What can hang from each mark:
N: Y
Z: C Y
L: K Q R
U: K W
K: C U
Y: K N Z
R: C
C: A Q R W Z
H: R
Q: C L

Each row was made from one small tree. The marks that hang from a mark follow it in brackets, in alphabetical order. Every link used is in the known rows. Write each row's tree.
Known rows:
Z[C[W]]: [ -7 -12  -6   7 -20  11   2 -16  14 -12  16   7 -17 -22  -2 -12  14  -5
  18   6   0  -1 -14   6  -2  33  -6  14 -43  29 -45 -25  23]
U[K[C[A R]] W]: [ -2 -12  -1 -17 -15  10   8  -5  13 -18   1   2 -22  22  -8   7 -22  -3
  24  18 -15  -6 -23  32   1  17  -9   2 -43   1 -56  -6  20]
C[Q[L] W]: [ -7  -6   3   1 -12   7  -9 -14  11 -13  10   9 -16 -18  -1 -11  44   6
   8  14   5  -7 -22  14  -5  35 -12  12 -28  51  20 -19  25]
L[R[C[A]]]: [  2 -10   7 -13 -11   3   3  -8   6  -9  -4 -11 -16  12  -5   3  -9 -32
  19   3 -16   1  -8   8  -6  32   0 -10 -21  -1   4 -29  30]
Q[C[R W Z]]: [ -7 -14   5  -1 -28  21  13   2  24 -17  10 -13 -12  -6   4  -3  12  -4
  18  16 -13  -6 -17  21  -4  20   0   7 -12   7 -57 -12  12]
N[Y[K Z[C]]]: [ -2 -11  -4  14 -29   9 -10 -11  10  -1   4  23 -15  10  -7  -4 -10 -16
  19  -3  -2  -4  -4   9  -7  37 -33   6 -50  -5 -14 -30  18]
Z[Y[K]]: [ -4 -10   0   6 -26   3  -8 -13  19 -13  22  18 -40   4  -5  -9  23  -2
  17  14  -7  -6   7  14  -5  25 -23  10 -40  -7   8 -28  36]
C[A Q[L] R W]: [ -4  -4   5  -8 -10   5  -4  -9  12 -28 -12  20  -8  -4  -2  -3  39  14
   7  20 -11 -13 -35  24  -5  38  -2   1 -32  50  -7 -11  25]
K[C[A R] U]: [  1  -9   9   0 -13   6   5  -3  22 -23 -20  20 -15  22  -3   9 -27 -24
  20  12 -21  -7 -15  16  -2  30 -11  -4 -38  13 -60   8  22]
K[C[A Q] U[W]]: [ -7 -16  -4  -1  -6   7   3 -13  17 -18 -11  21 -18  -2 -14   6  -9 -21
  21  10 -14  -8 -23  10  -7  27 -26  -5 -36  19  17   3  20]
N[Y[Z[C[Q R]]]]: [ -6  -9  -5  17 -30  21  -5  -9   1   0  -3  24  -5  -3  -2  -6 -17  -1
  17   2  -5  -9 -19  10  -7  37 -18   1 -47  14 -13 -33   9]
C[A Q Z]: [ -4  -8  -1 -14 -11  11   0  -9  25 -12   6  13 -19  -5  -5  -2  24  -8
  12  18 -10  -6  -3  14  -8  18  -8   4 -27   6  45 -14  23]
Y[K N Z[C[W]]]: [ -5 -12  -3   6 -25   6   8 -14  18 -15   4  31 -19 -10   3  -7  13 -13
  17  10  -1  -7  -6  11  -9  35   1  18 -49  16 -35 -19  19]
C[A R W Z]: [ -4 -11   4 -11 -18  11  15  -1  23 -27   2   8 -16   1  -1   2  11  -7
  14  24 -17  -6 -11  23  -3  26   0   6 -22  14 -53  -4  23]
R[C]: [  0 -10   4 -13 -18   4  -4 -16  11  -3  12 -12 -21   8  -6  -9 -12 -28
  19  -3  -2  -2  -1   3  -2  25  -4  10 -19   6 -39 -39  29]
U[K[C[A Q]]]: [  0  -6  -5 -25  -7   9  -3  -9  18  -6  17   9 -20   8   0  -3  12  -2
  14  10  -3  -4 -14  19  -2  10  -7   0 -42   1  20 -13  24]
C[A Q[L] Z]: [ -1  -2   4 -17  -5   6  -9  -9  22 -13   1  15 -18   0  -8  -1  48  -8
   9  14 -12  -8 -10  22  -8  21  -8   1 -32  22  69 -13  20]
N[Y[K[C U]]]: [ -1 -13   5  15 -18   3  -4  -8  20  -9   1  17 -12  23  -5   1 -12 -33
  19   0  -5  -2  -2   7  -3  35 -38  -1 -41  -9 -31  -1  33]
U[K W]: [ -4  -9   1   0 -21  12   4 -13   9  -4  16  -2 -31  -2  -9  -3  -5   3
  25  17   5  -3  -7  22  -1  26 -20  15 -37   2 -27 -24  29]
Q[C]: [ -5 -11   7   5 -26  14  -6  -7  15  -2  11  -7 -16   6  -3  -7   5 -12
  19   2  -8  -4  -9  13  -6  20  -1   8 -19  11 -28 -29  23]
Q[L[K]]: [  4  -2  12   7 -14   4 -20 -15  11  -8  -1   9 -27  20  -8 -10  18   1
  15   6  -4  -1  -5  19   2  32  -6  11 -39  11 -14 -22  25]
H[R[C[A W]]]: [ -3 -14   0 -20 -10   2   5 -21   9 -22   3  -9 -12   0  -1   2  20 -37
  17   6 -15  -5  -6   2  -3  33   2  -4 -19  12 -60 -26  30]
K[C[R Z]]: [  1 -11   7  -6 -21  16  10   1  23 -12  17  -9 -21  19   2  -4 -15 -19
  19  17 -13  -4  -1  16  -2   8   0   9 -29   1 -42  -2  12]
R[C[Q Z[Y[N]]]]: [ -5  -9  -6 -18 -20  11   3 -15  17  -2  26  13 -25 -13  -6  -8  41 -20
  15   8  -5  -7   8   6  -9  13  27   8 -22 -27  61 -40  25]
L[Q[C[W]] R]: [ -4 -15   5  14 -27  17   8  -2   8  -8   8 -29 -10  -4   7  -6  16  -7
  16  -3  -5   6 -19  10  -5  34  -4 -20 -16   9 -24 -20  15]
K[U]: [ -4  -7  10  17 -19   8   0 -11  19  -7  -4  16 -25   1  -4   0 -12 -23
  21  11  -2  -2   3   6  -4  37 -24   8 -31  12 -33  -9  31]
C[A Q[L] R Z]: [ -1   0   7 -15 -11   8  -2  -7  22 -21 -11  15 -15   8  -6   1  35   1
   9  23 -18 -13 -17  28  -7  24  -6  -2 -31  26  34  -7  18]
H[R[C]]: [  0 -10   5  -5 -17   8   1 -23   6  -9   9 -21 -18  10  -1  -4   1 -40
  19   3 -10  -5   9  -3  -4  26  -3   1 -23   3 -51 -32  29]
K[C[R W]]: [ -4 -15   3   3 -21  12   9  -2  15 -19  17  -2 -14   9   4  -8 -14  -9
  16  15  -6  -6 -17  12   1  23   0  12 -30  24 -85  -7  21]
N[Y[Z]]: [ -4 -11   4  16 -31  12 -13  -2   0   9  10  13 -15  18  -5  -2 -22 -21
  19   5   0  -1   6  10  -5  34 -23  10 -28   5 -26 -35  17]
H[R[C[A W Z]]]: [ -3 -15  -1 -28  -9   8  12 -16  16 -23   9 -17 -14  -1  -2   5  27 -45
  16  10 -18  -3   2   4  -5  24  -3  -5 -17  -2 -31 -16  22]
L[Q[C[Z]] R]: [  0 -11   7   4 -26  22   8   1  17  -3   9 -35 -15   7   4  -2  17 -17
  19  -1 -12   7  -2  13  -8  20  -6 -23 -16 -13  14 -17   7]
C[Q R]: [ -5  -6   5   1 -21  14   2 -11  15 -13   3  11 -18   1   1 -10   0   8
  12  18  -4 -12 -12  15  -3  25  -6  10 -30  25 -23 -20  28]
N[Y[K[C[A]]]]: [  2 -15  -1  -3 -16  -1 -10  -7  20 -14   8  16  -7  36  -8   1   0 -20
  14   0 -15  -4  -9  17  -4  25 -17   0 -41 -11 -26 -16  34]
L[K[C U] Q]: [  6 -10   3  11 -10   8  -6 -14  18  -8  -8  -1 -23  27  -3  -6 -18 -22
  21 -12  -4   8  -2   2   5  30 -19 -12 -39 -12 -53  -4  13]
Y[K Z[C[R]]]: [ -1  -8   3   7 -26  12   5 -10  17 -17  -6  20 -26   8   1  -5 -24  -9
  20  10  -9 -10  -9  16  -6  32 -27   7 -52  17 -45 -17  12]
K[U[W]]: [ -7 -13   7  23 -20   8   3 -14  15 -12  -7  11 -26  -8 -13   4 -18 -20
  25  14  -4  -4  -6   9  -4  41 -31   9 -31  16 -30 -10  28]
C[A Q W Z]: [ -8 -11  -5 -18 -11  12   6  -8  23 -19  14  12 -17 -17  -2  -3  38  -4
  11  21  -7  -5 -11  13  -6  21  -8   7 -20  17  28 -11  23]

Which tree is each row?
[ -6 -10  -1 -15 -13  13  15  -5  24 -27   2  13 -13 -13   1  -1  23   6
  10  27 -13 -10 -17  18  -5  25  -2   3 -21  19  -8  -6  21]
C[A Q R W Z]
[ -9 -14  -3  -3 -10  15  14  -6  27 -13  15   8 -17 -21   3  -3  13 -27
  15  14   2  -2  -9  -1  -4  22 -24   5 -24  13  14  12  12]
K[C[Q W Z] U]
[ -6 -13  -5 -20 -12  16  14 -21  13 -15  20 -22 -13 -22   4  -7  35 -34
  14  13  -4  -6  -1  -6  -5  20  -9  -2 -13   4  -3 -20  19]
H[R[C[Q W Z]]]
[ -4 -15   1  -9  -9   9  13  -2  31 -20   2  11 -17  -2  -3   8   7 -36
  19  13 -15   1  -8   9  -3  25 -21   1 -28   7 -17  14  14]
K[C[A W Z] U]
[ -1  -5  13  11 -18  -1   7 -17  30 -17 -12  38 -22   7  -2   1   9 -22
  16  14  -1  -9   8  12  -7  42  -3  12 -38  -1 -30  -3  45]
Y[K[U] N]
[ -5 -12  -4  23 -32  13 -12  -8  -1   7   8  17 -12   4  -7  -4 -16 -18
  22  -4  -4   1  -4   7  -6  35 -19   8 -48   6 -19 -36  12]
N[Y[Z[C]]]
[  0 -12  10  26 -16  13   6 -11   6 -11 -20   8 -28   1 -12   5 -19 -12
  27  17 -10   2  -7  10   0  44 -28  -6 -36 -16  -1   1  25]
L[K[U[W]] R]
[ -2 -13  -2  -7 -11  15   3 -10  14 -19   7   7 -14   4   4 -15   1  11
  12  12  -5  -6 -24  10   4  21   2   6 -31   7 -49  -7  15]
L[K[C[Q R W]]]
[  4  -2   5 -15  -4   6 -13 -31   2 -10  -6  -9 -17   9  -4 -10  37 -17
  13  -1  -9  -7  -9   2  -1  29  -5  -9 -32   0  11 -28  23]
H[R[C[Q[L[K]]]]]
[ -4 -12   0 -18 -10  17  17  -6  10  -8  18 -22 -14 -27   3  -7  22 -24
  15  13   0   1  -9  -2  -6  25  -9  -7 -11  -4  44 -18  18]
L[R[C[Q W Z]]]
[ -5  -8  14   9 -23  12  -2   1   6 -10   3 -19 -10  -8   3  -1  39  -5
  15  10  -9  -1 -26  20  -8  37  -4  -8 -22  26  13 -16  17]
Q[C[W] L[R]]
[ -9 -15  -6  -7 -21   8   0  -2  20 -17  24  15 -30 -11  -7  -1  43  -9
  15  22 -15  -1   1  17  -5  22  -2   6 -26  -5  22 -17  23]
C[A W Z[Y]]
[  2  -9   9  -2 -15  11  18  -3  37 -24  -7  10 -23  19   2   4 -18 -31
  19  16 -13  -7  -1  15  -3  22 -34   0 -34  -8 -37  19  19]
Y[K[C[R Z] U]]
[ -2  -7   3  15 -21   9   0 -15  21 -11 -14  30 -30  -5  -2   0 -19 -29
  24   2  -3  -4  -2   6  -8  42 -48   3 -52  14 -11  -7  14]
Y[K[U] Z[C]]
[ -1 -11   4 -16 -12   3  -1 -22   8 -16  -2  -9 -16  16  -5   3   9 -42
  18   3 -20  -7   3   6  -4  27   2  -6 -26   2 -40 -29  31]
H[R[C[A]]]
[  1 -10  11   7 -17   3   6  -7  24  -9  -8  35 -25  22   2   5 -20 -42
  22  11  -4  -6  10  10  -9  29 -13   8 -41   0 -21   3  17]
Y[K[C U] N Z]
[  3 -14   3 -12 -13   4  -5  -3  23 -15   4  16 -27  32  -1   1 -16 -32
  18   9 -13  -6  -2  15  -7  17 -27   4 -37   8  -9 -10  13]
Y[K[C[A]] Z]
[  0 -14  -1 -12 -15  14  16  -5  10  -8  14 -40 -14  -6   4  -6   8 -33
  17  -3  -2  11  -3   1  -3  30 -10 -20  -9 -10 -12 -20  13]
L[Q R[C[W Z]]]
[ -2  -9  -7 -27 -18  12  -1   1  23  -6  32   4 -36  11  -5   2  27 -12
  19  18 -15   2   5  25  -2   3  -7  -1 -41 -34  34 -11  15]
U[K[C[A Z[Y]]]]
[ -9 -12 -12  -9 -12   8  -1 -19  17 -19   4  23  -9 -28  -5  -8  32   6
  11   6  -7  -6 -27   8  -6  33  -5   5 -45  34   8 -22  24]
Z[C[A Q W]]
[ -5  -5   6   0  -6   6  -3  -7   7 -18  -4   8 -12 -15   0  -1  53   2
   7  19  -8  -5 -28  17  -9  40 -11  -9 -30  38  62  -7  25]
C[A Q[L[R]] W]
[ -4  -9   3   8 -27  -1  -2 -15  21 -14  18  35 -34   7  -3  -7  33  -4
  15  17  -6  -9  13  17  -7  26  13  14 -44 -15   7 -28  42]
Z[Y[K N]]
[ -5 -10  -4 -11 -15  19  11  -9   9 -11  13  -2 -23   2  -4  -5 -15   9
  22  20  -1 -10 -26  23   0  15 -17   4 -40   6 -23 -11  18]
U[K[C[Q R]] W]
[ -5  -7   1 -13  -8   6  -2 -27   1 -16   7 -15 -11 -16   1  -7  49 -23
  11   7  -3 -10 -15   1  -5  34 -10  -5 -24  36  -3 -26  23]
H[R[C[Q[L] W]]]
[ -4 -15   3   2 -26  23  13   3  17  -8  13 -37 -12  -7   7  -3  28 -16
  16   3  -9   8 -12  11  -7  27  -5 -20  -9  -7  -4 -13   7]
L[Q[C[W Z]] R]
[ -6 -10   6   4 -40  20   7   1  24 -11  12  13 -21   4  -1   0  32  -3
  18  20 -22  -9   2  27  -9  13  36   6 -24 -26  -6 -24  17]
Q[C[R Z[Y[N]]]]
[  0 -11   9   3  -8   8   8 -11   7 -11 -15  -7 -20  -8  -2  -1 -13 -28
  23   2  -4   7 -11  -4   3  48 -15 -11 -19 -16 -27 -10  24]
L[K[U] R[C[W]]]
[ -6 -11  -7 -15 -18  14   2 -20   8  -8  27 -13 -29 -15  -2  -6  44 -32
  17  14 -13  -7  13  -3  -7  13  -9  -9 -25 -24  52 -31  21]
H[R[C[Q Z[Y]]]]
[ -4 -12   6  17 -16   4   8 -18  24 -22 -11  19 -30  -1 -12   2 -11 -20
  23  15  -4  -8  -6  12  -5  43 -47   8 -36   7 -26  -5  37]
Y[K[U[W]]]
[ -5  -9   3   4 -32  10   2  -7  22  -5  27  21 -31  -2  -6  -3  36 -13
  16  21 -10  -2  20  17  -8  14  24  17 -34 -21  22 -24  28]
C[Z[Y[N]]]
[ -4 -14   2  -8 -16   7   6 -21   5 -15  15 -20 -16  -4   2  -5  12 -36
  18   7  -5  -4   1  -3  -3  31  -3   2 -20  11 -66 -26  28]
H[R[C[W]]]
[ -7 -12   2   4 -13  14  14  -6  17 -22  -2  14 -13 -13   6  -4  -6 -10
  14  15  -3  -9 -24   3  -1  31 -19   0 -32  28 -41   9  19]
K[C[Q R W] U]
[ -5 -13   6   4 -18  16  20   2  27 -21   3   4 -17  -1   3   2 -13 -28
  20  17  -9  -3 -10  10   0  26 -17   4 -26   7 -62  17  11]
K[C[R W Z] U]
[ -6 -12  -3   0 -18   7   7 -12  16 -28  -7  19 -10  -9  -3  -2   6   5
  15  10 -16  -6 -28  18  -2  37   4   4 -47  31 -66 -15  23]
Z[C[A R W]]
[ -3 -11  -2 -12 -17  12   6  -5  15  -5  32  -8 -23  -1   6  -8   1  -8
  18  12   7   2 -10  13   4  17 -12  13 -35   6 -52 -12  21]
U[K[C[W]]]
[ -6  -9   4   7 -31  16   5  -1  17 -11  20   9 -35   1  -3  -4  13  -4
  18  24 -15  -5   7  21  -4  17  -3   8 -30 -13  -4 -19  21]
C[R Z[Y]]
[ -6 -14  -5 -24  -7   6   6 -24   6 -22   3  -6  -8 -11   0  -2  31 -29
  12   6 -12  -9 -12  -1  -5  31  -1  -8 -19  17 -15 -26  29]
H[R[C[A Q W]]]
[ -4  -6   6   8 -25  10  12  -5  30 -23  -2  27 -39   1  -3   4   8 -14
  18  24 -14  -9   8  18  -5  32 -34  -1 -35 -20  -6   5  26]
C[R Z[Y[K[U]]]]
[ -5  -9   1  -6 -26  13   2   0  21 -19   8  19 -31   9  -6   4  17  -5
  16  24 -26  -7   2  27  -5  19  -1   1 -31 -13   3 -17  22]
C[A R Z[Y]]
